What can hang from each mark:
T: A
L: X
H: M X
M: H
D: A
A: D T V
X: H L V
V: A C X
C: D T

Each row was made from one small tree. Brackets hold a mark, then the marks that hang from it, in alphabetical order. Every link used is in the known rows. Write each row's tree.
Known rows:
[M [H [X L [V A [C D T]]]]]: [ 0.57  2.74 -0.47  0.68  1.71 -1.14  0.68  0.13  1.30  0.07  0.12 -1.39
  1.19  0.71 -0.51 -1.98  1.04 -0.74 -1.97  2.30 -3.63  2.04  5.34]
[T A]: [ 0.99 -4.27  1.60 -1.06 -1.45  3.55 -0.82 -1.08 -0.10 -0.13 -2.28  3.26
 -2.72 -2.19  2.26 -1.04  0.05 -0.43  6.03 -2.53  1.25  0.17 -3.20]
[M [H [X L [V A [C T]]]]]: [ 0.83  1.46 -0.76  0.48  2.52 -0.90  0.17  1.06  1.67  0.85  1.50 -2.54
  1.91  1.35 -0.24 -2.01  4.00 -0.75 -1.70  2.77 -1.32  1.45  3.80]
[C T]: [ 1.26 -2.26  0.74 -1.23  0.46  4.90 -2.52 -2.85  0.74  1.10 -3.15  2.78
 -2.85 -1.82  4.35 -0.04  0.24 -0.48  5.33 -2.29 -2.28  3.14 -0.15]
[X [H M] L [V [A D T] C]]: [-0.53  1.75  0.87  2.51 -0.72 -3.89  1.22  2.03 -3.54 -0.88  5.09 -2.89
  4.94  1.81 -0.15  2.65 -0.58  2.40 -4.43  2.99  2.19 -3.38 -1.87]
[V X]: [ 1.04 -4.95 -0.84 -1.52 -0.58  2.09 -2.61 -0.40 -0.73  1.01 -2.89  0.60
 -2.83 -0.88  0.36 -0.92  1.49 -1.71  2.95 -0.82  0.75  1.96 -0.54]
[L [X [H M] [V A [C T]]]]: [-1.33  2.61 -0.54  1.90  4.99 -1.24  1.38  0.46 -1.76 -0.58  2.02 -2.75
  1.17  0.56  2.14  1.57  1.43  2.31  1.22  3.64  1.08 -0.24  1.87]
[A D T [V C [X [H M]]]]: [-4.47  0.69 -1.37 -0.75  0.10 -3.49 -1.03 -0.50 -3.44  0.77 -0.28 -0.90
  2.98  0.59 -1.28  2.11 -0.76  0.48 -3.87  0.06  0.67  0.58 -2.18]
[D [A V]]: [ 0.79 -1.17  0.53 -4.14 -2.34  5.48 -0.62 -2.17  2.77  0.46 -0.87  3.61
 -4.04 -0.73  1.29 -0.41 -1.27 -2.24  2.10 -5.54  0.78  2.15 -1.82]
[H X]: [ 1.53 -3.70 -0.39 -2.97  0.83  3.17 -2.32  0.75  0.81  1.32 -1.92 -0.24
 -2.42  0.44  1.27 -0.16  1.23 -0.82  3.42 -1.70  0.43  2.33 -0.35]
[X H]: [ 2.18 -3.52  0.98 -1.60 -0.55  3.32 -0.48 -0.23  0.15 -0.08 -0.34  1.79
 -4.38 -2.20  3.77 -0.06  0.36  0.32  2.03 -0.94 -0.66  0.81 -2.09]
[C [T [A D [V X]]]]: [-2.58  0.51 -1.39  1.29 -1.74  0.08 -1.07 -2.88  2.66  1.14 -3.71  6.45
  0.22 -0.45 -1.12 -1.33  0.38 -0.83  3.18 -2.79  0.33  0.60 -1.69]
[H [X L V]]: [ 4.13 -1.83  0.58 -0.49 -0.31  0.88  0.14  2.00  2.55  0.54  1.92 -2.03
 -0.90  1.63 -0.40  0.26 -0.27  0.71  0.28 -0.19 -0.10 -2.49  0.14]
[X H L V]: [ 4.70 -1.74  1.94  0.79 -1.64  0.91  1.80  1.01  1.85 -1.00  3.63  0.04
 -2.68 -1.03  2.13  0.31 -1.11  1.89 -1.05  0.68 -1.24 -4.13 -1.73]
[D [A T [V C [X H]]]]: [-2.19  1.12 -1.26 -2.65 -2.93  0.51  0.29 -1.46  1.34  0.66  0.87 -0.45
 -1.90 -1.18 -1.17 -1.64  0.45 -2.13 -4.87 -2.25  1.86  1.83 -1.92]
[T [A D [V C [X [H M] L]]]]: [-2.61  0.50  0.93  1.83 -0.46 -4.31  2.33  1.50 -2.23 -1.62 -0.43  0.44
  2.96 -1.00 -3.79 -0.01  0.09  0.40 -2.20  1.54  2.45 -4.13 -2.34]
[D [A T [V C [X [H M] L]]]]: [-1.87  2.29  0.47 -0.46 -1.21 -1.32  0.91  0.11 -0.33 -1.38  1.52 -3.97
  0.87  0.27 -3.10  0.62 -0.54 -1.32 -5.37 -0.61  1.80 -1.00 -1.43]
[V [A D] C [X [H M] L]]: [-1.04 -0.96 -0.08  1.91  0.43 -3.79  0.43  3.38 -4.44 -1.29  0.46 -2.75
  3.18  0.05 -2.88  0.20  3.26 -0.45 -2.72  4.56  3.97 -1.24 -0.03]
[C D [T [A [V X]]]]: [-1.92  0.79 -0.33  0.55 -1.51  1.05 -0.83 -4.79  2.44 -0.19 -6.04  5.85
 -1.98 -1.27 -0.90 -1.48 -1.92 -1.12  3.97 -2.88 -2.24  1.09  0.77]
[T [A D [V C [X L]]]]: [-0.94 -1.21 -0.39  0.49 -2.90 -2.43  1.20  0.23 -1.05  0.36 -1.23  2.77
  2.01 -0.98 -3.81 -1.78 -0.07 -1.73 -1.23 -0.34  3.09 -2.03 -1.93]
[D [A T V]]: [-0.29  0.15 -0.33 -3.23 -3.48  4.59 -1.51 -2.97  2.63  0.92  0.23  2.83
 -2.52  0.81  1.21  0.55 -2.25 -1.95  0.21 -6.13  0.73  2.57 -3.01]

Write each row's tree:
[-1.19  1.76 -1.13 -0.69  1.13 -0.56 -0.55  0.24  0.64  2.41  0.27  0.21
  2.88  0.94  0.65 -0.90  2.63  0.67  0.18  1.04  1.59  1.49  2.08] -> [H [X [V [A D] [C T]]]]
[ 1.10 -0.59 -0.09  1.15  3.37  0.03  0.97  1.85 -0.42 -1.04  2.85 -2.03
 -2.12  0.79  2.23  2.70 -1.65  2.82  2.03  0.99 -0.83 -2.04 -1.04] -> [L [X [H M] V]]
[ 3.16 -1.72 -0.27 -0.23  0.92  0.41 -0.12  2.33  3.09  0.37  2.28 -1.76
 -1.38  1.77 -0.17 -0.80  0.98 -0.23 -0.91  0.09 -2.88 -0.38  0.98] -> [M [H [X L V]]]
[ 0.46 -0.87 -1.66 -0.66 -0.56  0.12 -2.05  0.54  1.54  1.73  2.38 -1.87
  1.07  4.50 -0.08  1.07  1.28  0.36  0.10 -0.22  2.68  0.37 -0.80] -> [H [X [V [A T]]]]
[-0.81 -2.90 -1.23 -1.86 -1.05  0.05 -1.44 -0.97 -4.21  0.37 -3.98  0.14
 -0.85 -1.42 -1.07 -1.85  1.32 -2.63  1.01  1.45  2.02  3.29  2.31] -> [V A [C D] X]
[-0.69  2.93  0.76  1.51  2.76 -2.40  0.05  2.01 -1.04  0.27  0.98 -2.94
  5.74  2.28 -1.31  1.19  1.65  1.28 -0.44  2.69  1.50 -1.32  2.52] -> [H M [X L [V [A D] [C T]]]]
[-2.02 -0.65 -1.34 -3.07 -2.30  0.55 -1.75 -2.24 -2.57  2.53 -0.02  2.88
  1.79 -0.08  1.41  1.55 -2.51 -0.56 -1.73 -3.11  0.38  2.68 -2.69] -> [A D T [V C]]
[ 1.11  0.37  2.42 -1.25  2.10 -0.95  0.72  1.54 -2.44 -1.15 -0.35 -4.58
  1.76  0.01 -1.03  1.48 -3.16  1.30 -0.20  1.02 -2.00 -2.07  2.80] -> [H M [X L [V [C D]]]]
[-2.24  2.70  0.22  1.54  1.47 -2.99  0.63 -0.32 -1.38 -0.53 -1.34 -0.13
  2.77 -0.92 -1.63  0.81  0.44  0.32 -3.00  1.78 -1.07 -1.16  0.62] -> [A D [V [C T] [X [H M] L]]]
[-1.64  1.83  2.71  3.18  0.90 -1.96  1.61 -0.82 -1.93 -3.00 -3.77 -1.12
  0.57 -3.82 -1.23 -1.39 -0.47  0.59  1.31  2.40 -2.06 -1.91  1.59] -> [V [C D [T A]] [X [H M] L]]
[ 2.08 -1.84 -0.55  0.27 -1.77 -0.63  0.61  0.18  1.54 -0.45  0.18  0.97
 -2.63  0.22 -1.82 -0.25  0.53 -0.95 -2.74  0.47  0.15 -2.19 -1.13] -> [A [V [X H L]]]
[-2.20  3.62 -1.50  2.64  3.89 -2.41  1.45  1.14 -1.97 -0.04  2.63 -0.85
  2.61  0.80  1.59  1.58  0.88  2.58  0.27  3.21  1.12 -0.08  1.23] -> [L [X [H M] [V [A D] [C T]]]]
[ 2.53 -1.22  1.90 -0.03  2.14  0.20 -0.41  2.63  0.49 -0.86  1.29 -4.40
  1.08  2.43 -0.74  2.36 -0.89  1.58  1.59  0.25 -0.39 -3.26  0.16] -> [H M [X L V]]
[ 1.94  2.85  1.64  1.81 -0.86 -0.62  2.69 -1.30  0.17 -1.26  1.27  0.60
 -0.26 -1.94  1.87 -0.87 -0.65  1.24 -2.21  2.94 -2.01 -1.72  2.90] -> [X H L [V A [C D T]]]
[ 2.76 -2.95 -0.43 -0.91  1.15  1.65 -1.32  2.42  1.75  0.38 -0.15 -1.19
 -1.93  1.18 -0.17 -1.07  2.09 -1.78  0.39 -0.29 -2.41  2.24  0.84] -> [M [H [X L]]]
[-2.67  0.38 -1.78 -1.66 -0.09 -0.09 -1.63 -2.80 -0.62  2.57 -3.58  3.31
  1.12 -1.55 -0.06 -0.95  0.67 -1.35 -0.29 -1.26 -0.60  3.08  0.95] -> [A D [V [C T] X]]
[-1.24  0.60  1.57  0.37 -1.10  0.51  1.01 -2.16  0.28  1.10 -0.55  3.84
  1.45 -3.44  2.54 -1.63 -0.88  1.89  3.03 -1.19 -0.62 -0.53 -1.28] -> [X [V [C [T [A D]]]]]
[ 0.13  2.80  1.34  1.43  0.81 -0.89  1.94 -0.50  2.63 -0.74 -0.93  0.12
  0.36 -1.84 -0.41 -3.18 -0.81  0.29  0.10  0.56 -5.19 -0.01  3.35] -> [M [H [X L [V [C D [T A]]]]]]
[ 2.93 -1.13  3.17  1.20  0.88  0.14  1.39  1.55 -0.21 -2.23  2.82 -2.09
 -0.89 -0.16  1.63  2.34 -1.57  2.89  0.25  1.13 -1.51 -4.76 -1.51] -> [X [H M] L V]
[ 0.48 -1.75 -0.57  0.45  3.50  1.38 -0.28  1.66 -1.76 -0.90  0.42 -1.44
 -2.71  0.22  2.42  2.32 -0.39  1.14  3.23  0.55 -0.24  0.77 -1.26] -> [L [X [H M]]]
[ 0.69  1.25  1.38 -1.78 -1.83  6.72 -1.14 -3.74  2.84 -0.46 -3.79  4.17
 -4.77 -3.16  3.37 -1.49 -2.43 -1.57  4.28 -4.85 -3.57  4.49  1.56] -> [C [D A] T]
[-1.46 -0.12 -0.95 -2.41 -3.68  2.11 -1.47 -2.16 -1.23  0.49 -2.40 -0.88
 -2.03 -2.33 -0.78 -2.25 -1.78 -2.90 -1.16 -2.87 -0.05  4.46  0.59] -> [V [C [D [A T]]] X]
[-0.99  1.42 -0.59  0.82  2.92 -2.02  2.17  1.37 -3.80 -1.58  1.74 -2.35
  0.08  0.39  0.81  1.88 -1.79  1.75  0.02  3.29  0.57 -0.69  1.99] -> [L [X [H M] [V A [C D]]]]
[ 0.94  4.08 -0.06  1.11 -3.07  1.76  1.54 -2.50  5.46 -1.80 -1.71  3.17
 -4.22 -1.50 -1.58 -1.79 -1.50 -1.87 -2.60 -2.19 -2.97  0.21  1.93] -> [C [D [A [V [X H L]]]] T]
[-0.51  1.01 -2.04  2.80  1.97 -1.91 -0.06  1.59 -1.05 -0.65  4.66 -3.10
  0.65  4.22  1.08  3.52 -0.29  2.15 -0.06  1.95  2.21 -1.29 -1.58] -> [L [X [H M] [V [A T]]]]
[-0.97 -0.44 -0.35 -0.21  1.96 -1.00 -1.26  2.63 -0.57  0.58  0.85 -1.32
  3.16  3.79 -0.86  2.34  1.15  1.35  2.05  0.29  2.76 -0.78 -0.12] -> [H M [X [V [A D]]]]
[-0.31  1.13 -2.56  1.02 -0.77 -3.66 -0.29  2.87 -0.11  1.65  4.65 -2.47
  4.36  3.75 -2.04 -0.63  1.98 -0.57 -5.60  2.05  0.77  1.07  0.66] -> [M [H [X L [V [A D T] C]]]]
[ 0.20 -1.52 -0.97  1.81 -3.59 -1.56  0.36  0.12  1.26  0.00 -1.11  4.45
  0.55  0.71 -3.81 -0.97 -0.45 -1.31  0.18 -1.50  2.39 -2.62 -2.76] -> [T [A D [V [X L]]]]
